Each row comes from the steps of one path. Every step used is in the known rows, and no mark comes twice. Write the path behind each row, first mark first.
Known rows
vuze/sabipa/riko: [ 0.48 -2.23 -1.17 -0.79 -2.50 -1.71 -2.68 -0.61 -0.59 -1.92  0.64 -0.58
 -0.38  0.86  0.99 -1.78 -0.54  0.93  1.96  1.13  1.72  0.14 -1.06  2.69]
vuze/sabipa/riko/gavis: [ 0.54 -1.57 -1.32 -0.42 -2.08 -2.11 -2.76 -1.44 -0.43 -1.70  0.68 -0.05
 -1.42  0.36  1.01 -3.14  0.19  1.11  2.98  2.16  1.87 -0.10 -1.43  2.06]
gavis/fari/vuze/sabipa/riko/veba: [ 2.07 -0.90 -2.74 -1.80 -1.57 -4.09 -1.42 -2.85  0.58 -0.97 -0.09 -0.07
 -0.33  0.76  1.51 -2.17  2.27 -0.20  3.19 -0.03  4.48 -1.05  0.89  4.95]
gavis/riko/zarufe: [ 1.15  0.13 -1.55  0.20  1.35 -1.14 -0.49  1.53  0.11 -0.86  0.24 -0.27
 -0.78 -0.42  1.68  1.58  0.55  0.83  0.64  0.69  2.24  0.34  0.59 -0.28]
veba/vuze/sabipa: [-0.32  0.47 -0.89 -1.75 -1.56 -2.85 -0.36 -0.76 -0.39  0.47  0.84 -2.20
  0.45  1.80 -0.11 -1.74  0.71  0.42  1.32 -0.57  1.90 -0.68 -0.54  2.08]
fari/vuze/gavis/riko/zarufe: [ 0.46  2.51  0.33  0.80  1.17 -2.62 -0.70 -2.52  1.53 -0.38  0.48 -1.99
 -1.79  0.04  0.85 -1.89  2.05  0.17  0.65 -0.21  4.17  0.71  0.42  1.32]
riko/vuze/sabipa: [-0.53  0.30  0.98 -1.18 -1.49 -2.64 -0.70 -1.44  0.55 -1.36  0.96  0.31
  1.08  2.91 -0.62 -1.79  1.50  0.43  1.05 -0.97  0.38 -0.18 -0.69  2.96]
zarufe/riko/veba/vuze/sabipa: [ 0.11 -0.91  0.87 -2.83 -0.51 -3.66  0.33 -2.57  2.48  0.92  0.75 -1.07
  0.67  0.95 -0.46 -3.34  0.16 -0.83  1.00  0.45  2.08 -2.08  0.13  0.48]
vuze/sabipa: [-0.39 -1.01 -0.83 -1.24 -2.36 -0.97 -0.52 -1.14 -0.46 -1.57  0.09 -0.32
  0.58  0.61  0.97 -1.86 -0.69 -0.20  1.29 -0.06  1.07  0.50 -1.28  1.47]
zarufe/vuze/sabipa/riko: [ 0.96 -2.48 -0.94 -2.47 -2.92 -2.09 -2.65 -0.92  0.78 -1.48  3.15 -1.53
  0.52 -0.92 -1.90 -1.85 -0.90  0.40  1.76  0.91 -0.12  0.08 -0.71  2.55]
zarufe/riko: [-0.46  0.41  1.10 -0.26  0.54 -0.43 -0.24 -1.64  1.57  0.14  0.57  0.36
 -0.10 -0.49 -0.02 -1.38 -0.33 -0.31 -0.36  1.92  1.32 -1.45  0.65 -1.06]
gavis/riko/zarufe/vuze: [ 1.52 -0.21 -1.61 -1.00  0.87 -1.60 -0.88  1.16  0.91 -0.83  1.91 -0.92
 -0.16 -1.51 -0.02  1.34  0.16  0.70  0.82  0.76  1.30  0.37  0.70  0.00]
zarufe/vuze/gavis/riko: [ 0.41 -0.05  0.17 -0.43  0.29 -1.25 -1.37 -2.04  2.72  0.70  2.58 -2.23
 -0.31 -2.74 -2.82 -1.58 -0.63 -0.81  1.39  0.67 -0.23  1.35  0.20  0.37]
fari/vuze/gavis/riko/veba: [ 0.84  1.74  0.61  0.35  0.75 -3.24 -0.58 -2.80  2.69  0.65 -0.10 -2.10
 -0.63 -0.81 -0.37 -2.65  1.84 -0.56  1.19 -0.72  2.95  0.22  0.62  1.98]
fari/vuze/gavis/riko: [ 0.43  2.64  0.48  1.14  0.91 -2.27 -1.14 -2.54  2.11  0.30  0.08 -2.13
 -0.96 -0.85 -0.11 -2.11  1.71 -0.13  0.93  0.10  3.39  0.37  0.76  1.70]
gavis/riko/zarufe/vuze/sabipa: [ 1.25 -0.85 -2.03 -1.61 -0.23 -2.07 -1.08  0.62  0.63 -1.68  2.04 -1.10
  0.12 -1.25  0.51  0.32 -0.16  0.61  1.44  0.69  1.85  0.59  0.01  0.75]
fari/vuze/sabipa: [ 0.20  1.17 -0.38 -1.01 -2.08 -2.41 -0.72 -1.98  0.13 -1.63  0.29 -1.24
  0.66  0.65  0.88 -2.38  1.33  0.35  0.76 -0.55  3.08 -0.60 -0.15  2.97]
gavis/vuze: [ 0.59  0.64  0.58 -1.28 -1.94  1.81  0.86 -0.25  0.27 -0.65  1.47 -1.03
  0.98 -1.03 -1.92 -1.19 -0.79 -0.19  0.36 -0.33 -0.09 -0.80 -0.61  0.26]
fari/vuze: [ 0.57  2.01  0.28 -0.13 -0.23 -1.63 -0.28 -1.14  0.57 -0.37  0.19 -0.97
  0.23  0.17  0.11 -0.96  1.94  0.46 -0.29 -0.58  2.15 -0.95  0.86  1.80]
zarufe/riko/sabipa: [-0.56 -1.03  0.28 -0.96 -0.10 -1.91 -0.01 -2.29  2.22 -0.39 -0.09  0.90
  0.24 -1.04  0.36 -2.46 -0.08 -0.90  0.46  0.83  1.73 -1.02 -0.80 -1.39]
veba/riko/vuze/sabipa: [ 0.60 -0.40  1.03 -0.22 -2.82 -3.04 -3.32  0.65  1.01  0.29  1.08 -1.34
  0.28  2.83 -0.19 -0.14  1.00  1.42  1.86  0.12  0.84 -0.05 -1.51  3.25]
gavis/riko/vuze: [ 1.07  1.40 -0.05  0.38  1.17 -2.18 -1.24  1.08  1.63  0.09  0.22  0.05
  0.99  0.12 -0.81  1.18  1.75  0.95  1.12  0.51  0.67 -0.53  1.39  1.76]
vuze/gavis/riko: [-0.17  0.75  0.20  1.60  1.44 -0.78 -1.11 -1.83  1.84  0.78 -0.18 -1.43
 -1.48 -1.28 -0.27 -1.39 -0.19 -0.73  1.53  0.82  1.60  1.66 -0.01 -0.16]
zarufe/riko/veba/vuze/gavis: [-0.25 -0.13  1.90 -1.70  1.03 -3.26  0.46 -3.62  3.32  2.09  0.82 -1.40
 -0.53  0.72 -1.13 -3.64  0.49 -1.16  0.74  0.35  1.84 -1.40  0.28 -0.47]

Which path is each row?
[-0.80  0.63  1.77 -1.26 -0.71 -2.44 -0.74 -2.79  2.09 -0.98  1.40  0.70
  0.77  1.90 -0.48 -2.81  0.78  0.04  0.69  1.20  1.63 -1.64  0.11  1.23] | zarufe/riko/vuze/sabipa
[ 0.28 -1.03  1.29 -1.72  0.43 -1.74  0.53 -2.12  2.75  0.66  0.18  0.34
  0.38 -0.26 -0.48 -2.29 -0.29 -1.00  0.06  0.65  0.78 -1.72  0.45 -0.77] | zarufe/riko/veba
[ 0.92 -1.43 -0.45 -2.10 -3.64  0.15 -0.87 -0.64 -0.67 -2.67  2.31 -1.39
 -0.01  0.60 -0.14 -2.51 -1.02  0.72  1.73  0.30  2.09 -0.25 -1.85  2.20] | gavis/vuze/sabipa/riko/zarufe
[-0.50  0.26 -0.64  0.88  0.94 -0.88 -0.32 -4.06  0.98  0.71 -0.11 -0.28
 -2.41  0.08  0.41 -2.24  0.54 -1.69  2.32  0.26  2.24  1.63 -0.04  0.79] | vuze/gavis/fari
[ 2.01 -2.12 -0.25 -1.39 -0.18 -3.71 -1.90  0.21  0.95  1.38  0.72 -1.61
 -0.68  1.37 -0.86 -0.96  1.21  1.03  1.61  0.00  1.07 -1.26  0.30  2.58] | sabipa/riko/veba/vuze
[ 1.55 -2.28 -0.60 -0.97 -0.31 -1.87 -2.35  0.29 -0.04 -1.23  2.92 -0.93
 -1.87  0.52 -0.23  0.01  0.39  1.51  0.70  1.02  1.09  0.18 -0.28  1.33] | sabipa/riko/zarufe/vuze
[-1.03  1.50  2.70  0.69  0.89 -2.08 -0.44 -3.06  1.96  0.53  0.97 -0.29
 -0.91  2.65 -1.71 -2.27  1.80 -0.21  0.69 -0.95  0.09  0.96 -0.39  1.50] | riko/vuze/gavis
[ 0.41 -0.89 -0.26 -1.92 -0.01 -1.14  0.27 -0.42  0.08 -1.13  2.87 -0.53
 -0.80  0.35 -0.33 -0.15  0.23  0.25 -0.28 -0.65  0.28  0.73 -0.55 -0.48] | riko/zarufe/vuze
[ 1.76 -0.60 -2.29  0.84  0.48 -1.93 -2.82 -1.31 -0.05 -0.01  0.25  1.06
 -2.89 -0.46  0.78 -1.29  1.78  1.18  3.59  3.02  2.30 -0.80  0.45  1.80] | sabipa/riko/gavis/fari
[ 2.09  0.45 -2.16  0.70  0.36 -2.84 -2.94 -1.83  0.25 -0.23  0.38  0.52
 -2.65 -0.31  0.69 -1.75  2.67  1.49  3.38  2.70  3.29 -1.24  0.92  2.67] | sabipa/riko/gavis/fari/vuze
[ 0.98 -1.55 -2.65 -0.56 -1.95 -2.54 -2.85 -2.09 -0.54 -1.66  0.37  0.54
 -1.69  0.37  1.46 -2.95  0.61  0.75  4.05  2.46  2.88 -0.18 -0.89  2.79] | vuze/sabipa/riko/gavis/fari
[ 0.82  0.81 -0.58 -0.40 -0.32 -2.85 -1.59  0.50  1.40 -1.01  0.33 -0.13
  1.38  0.49 -0.23 -0.06  1.26  0.88  1.95  0.51  1.35 -0.32  0.59  2.70] | gavis/riko/vuze/sabipa
[ 0.91  0.07 -2.61 -1.29 -1.15 -4.15 -2.20 -1.72 -0.46  0.34  0.96 -1.50
 -1.44  1.58  0.41 -2.55  1.91  1.18  3.79  1.43  3.59 -1.20 -0.12  3.34] | veba/vuze/sabipa/riko/gavis/fari
[ 1.15 -0.60  0.87  0.45 -0.11 -2.42 -2.73  0.20  0.69 -0.38  1.26  0.09
 -0.69  2.22 -0.99 -0.18  1.84  1.95  1.07  0.85  0.48 -0.83  0.52  3.10] | sabipa/riko/vuze
[ 0.95 -1.04  0.09  0.35 -1.12 -1.55 -2.19  1.81 -0.25  0.33  0.91 -1.45
 -1.79  1.87  1.65  1.44  0.30  1.47  0.59  0.40  1.80  0.69 -1.64  0.30] | veba/riko/zarufe
[ 0.96 -0.81  0.22 -2.37  0.15 -3.50  1.05 -0.59  1.45  2.03  0.05 -1.47
  0.71  1.35 -1.20 -1.23  1.20 -0.44  0.72 -1.91  0.22 -1.12  0.14  1.19] | riko/veba/vuze
[ 0.79 -0.46  0.49  0.95  0.56 -3.07 -2.99 -2.40  1.43  0.17  1.21 -0.06
 -2.27  2.28 -0.70 -1.55  2.26  0.86  2.49  0.88  1.93  0.31  0.59  3.60] | sabipa/riko/vuze/gavis/fari
[ 0.29 -0.15 -0.05 -2.18 -3.80  1.13  0.36 -1.11 -0.12 -1.91  1.58 -1.35
  1.59 -0.43 -1.10 -2.69 -1.38 -0.37  1.28 -0.38  0.77 -0.28 -1.58  1.45] | gavis/vuze/sabipa
[ 0.40 -0.29  1.74  1.11  0.37 -2.67 -2.98 -1.81  1.48  0.09  1.51 -0.60
 -1.94  2.32 -1.24 -1.76  1.68  1.24  1.49  0.75  0.92  0.33 -0.09  2.80] | sabipa/riko/vuze/gavis
[ 1.07  2.47 -2.09  0.18  0.79 -2.30 -0.52 -3.10  0.47  0.10 -0.34  1.11
 -1.87 -0.64  0.79 -2.39  3.11  0.07  3.11  1.57  3.04 -1.10  0.88  1.32] | riko/gavis/fari/vuze
[ 0.18  1.32 -0.83 -0.04  1.33 -1.37 -0.44 -3.51  1.64  0.31  0.28  1.68
 -1.67 -1.17  0.63 -2.76  1.15 -0.50  2.40  3.55  2.70 -1.84  0.93 -0.99] | zarufe/riko/gavis/fari
[ 1.07 -3.43 -0.91 -1.83 -2.64 -2.86 -2.07 -1.00  0.34 -1.38  0.28 -0.53
  0.10  1.07  0.65 -2.54 -0.35  0.29  2.31  0.17  1.32  0.01 -1.29  2.98] | vuze/sabipa/riko/veba
[ 0.78  2.01 -2.47 -0.47 -0.41 -2.76 -0.74 -3.60  0.17 -0.81 -0.26  0.87
 -1.53 -0.32  1.34 -3.29  2.71  0.10  3.73  1.63  3.62 -0.75  0.12  1.98] | riko/gavis/fari/vuze/sabipa
[ 1.04 -1.24 -0.38 -1.81 -4.03  0.46 -1.30 -0.57 -0.19 -2.05  1.92 -1.51
  0.79 -0.32 -1.03 -2.67 -1.29  0.49  1.92  0.56  1.35 -0.66 -1.49  2.55] | gavis/vuze/sabipa/riko
[ 0.45 -2.61 -1.26 -1.14 -2.15 -2.17 -2.17 -0.62 -1.12 -2.63  1.10 -0.43
 -1.44  1.95  2.09 -1.67 -0.13  1.14  1.65  0.70  2.69  0.61 -1.51  2.18] | vuze/sabipa/riko/zarufe
[ 0.91  0.81 -2.72 -1.14 -1.48 -2.72 -0.58 -2.79  0.03 -1.22 -0.18 -0.05
  0.05  0.53  1.76 -1.56  2.13 -0.43  2.47 -0.04  4.34 -0.66  0.96  3.81] | gavis/fari/vuze/sabipa
[ 1.42 -3.41 -0.81 -3.31 -2.99 -2.96 -2.13 -1.32  1.57 -0.99  2.93 -1.53
  0.91 -0.77 -2.13 -2.42 -0.84 -0.03  2.02  0.19 -0.50 -0.02 -0.82  2.90] | zarufe/vuze/sabipa/riko/veba
[-0.49  1.44  1.14  0.45  1.05 -2.60 -0.49 -3.83  1.81  0.53  0.67  0.38
 -1.25  2.48 -1.04 -2.06  2.49 -0.68  1.88 -0.62  1.33  0.81  0.36  2.42] | riko/vuze/gavis/fari
[ 0.57  0.40  1.16  1.13 -0.89 -3.02 -3.23 -1.25  1.96  1.76  0.91 -1.25
 -1.53  2.53 -0.63 -0.40  1.85  0.55  2.44  0.38  1.74  0.74 -0.65  2.84] | veba/riko/vuze/gavis/fari
[ 1.19 -1.89 -0.51  0.15  0.24 -1.45 -2.03  0.65 -0.83 -1.30  1.32 -0.12
 -2.57  1.65  1.55  0.28  0.70  1.83  0.58  0.98  2.07  0.07 -0.29  1.03] | sabipa/riko/zarufe
[-0.40  2.32  1.25  0.79  0.32 -1.83 -0.50 -3.59  1.52  0.18  0.40 -1.92
 -1.29  0.30 -0.25 -2.97  1.73 -0.41  0.27 -0.62  2.70  0.54  0.02  1.54] | fari/vuze/gavis
[ 1.40 -1.89 -2.42 -2.24 -2.38 -2.77 -2.81 -2.32  0.79 -1.26  2.88 -0.60
 -0.53 -1.32 -1.36 -2.69  0.16  0.23  3.75  1.96  1.06 -0.06 -0.52  2.87] | zarufe/vuze/sabipa/riko/gavis/fari
[ 0.58  0.15 -1.28 -1.00 -1.26 -3.86 -2.14 -1.07 -0.32  0.36  1.19 -2.04
 -1.13  1.61 -0.16 -2.72  1.45  1.49  2.86  1.25  2.57 -1.05 -0.68  2.64] | veba/vuze/sabipa/riko/gavis
[-1.27  1.56  3.21  0.26  1.28 -2.13 -0.51 -4.02  3.14  0.51  1.49  0.19
 -0.75  1.60 -1.35 -3.13  1.11 -0.56  0.31  1.11  1.38 -0.66  0.35  0.04] | zarufe/riko/vuze/gavis
[-0.11  1.89 -0.06  0.53  1.50 -2.76 -0.89 -1.43  1.48  2.39  0.68 -3.12
 -1.23  0.21 -1.11 -1.31  1.13  0.10  1.62  0.19  2.33  0.27  0.50  0.88] | veba/vuze/gavis/riko
[ 0.06 -0.73 -0.61 -1.37  0.57 -1.68  0.08 -3.02  0.76 -0.71  2.66 -0.86
 -2.39  0.41 -0.02 -1.53  0.54 -0.84  1.18 -0.43  1.75  1.74 -0.58  0.06] | riko/zarufe/vuze/gavis/fari
[ 1.61  0.72 -1.88  0.37 -2.22 -3.40 -3.43 -1.26  0.60  0.60  0.21 -0.88
 -1.82  0.19  1.28 -1.56  1.90  1.05  4.18  2.13  3.70 -0.50 -1.02  2.61] | veba/riko/gavis/fari/vuze/sabipa
[ 1.41 -0.73 -0.47 -1.66 -2.46 -3.87 -1.95 -1.91  0.78 -1.44  0.48 -1.40
  0.27  1.00  0.61 -2.90  1.53  0.71  1.50 -0.48  3.19 -0.99 -0.17  4.23] | fari/vuze/sabipa/riko/veba
[ 1.44 -0.15 -3.07 -1.08 -1.22 -3.48 -1.67 -2.51 -0.50 -2.05  0.51 -0.10
 -1.42  1.51  2.64 -1.39  2.56  0.46  2.68  0.49  5.57 -0.58  0.66  4.27] | gavis/fari/vuze/sabipa/riko/zarufe
[-0.81  1.55  1.94  0.07  1.33 -2.45 -0.59 -4.71  2.98  0.52  1.23  0.71
 -1.08  1.57 -0.76 -3.03  1.58 -0.86  1.29  1.40  2.33 -0.77  0.97  0.82] | zarufe/riko/vuze/gavis/fari
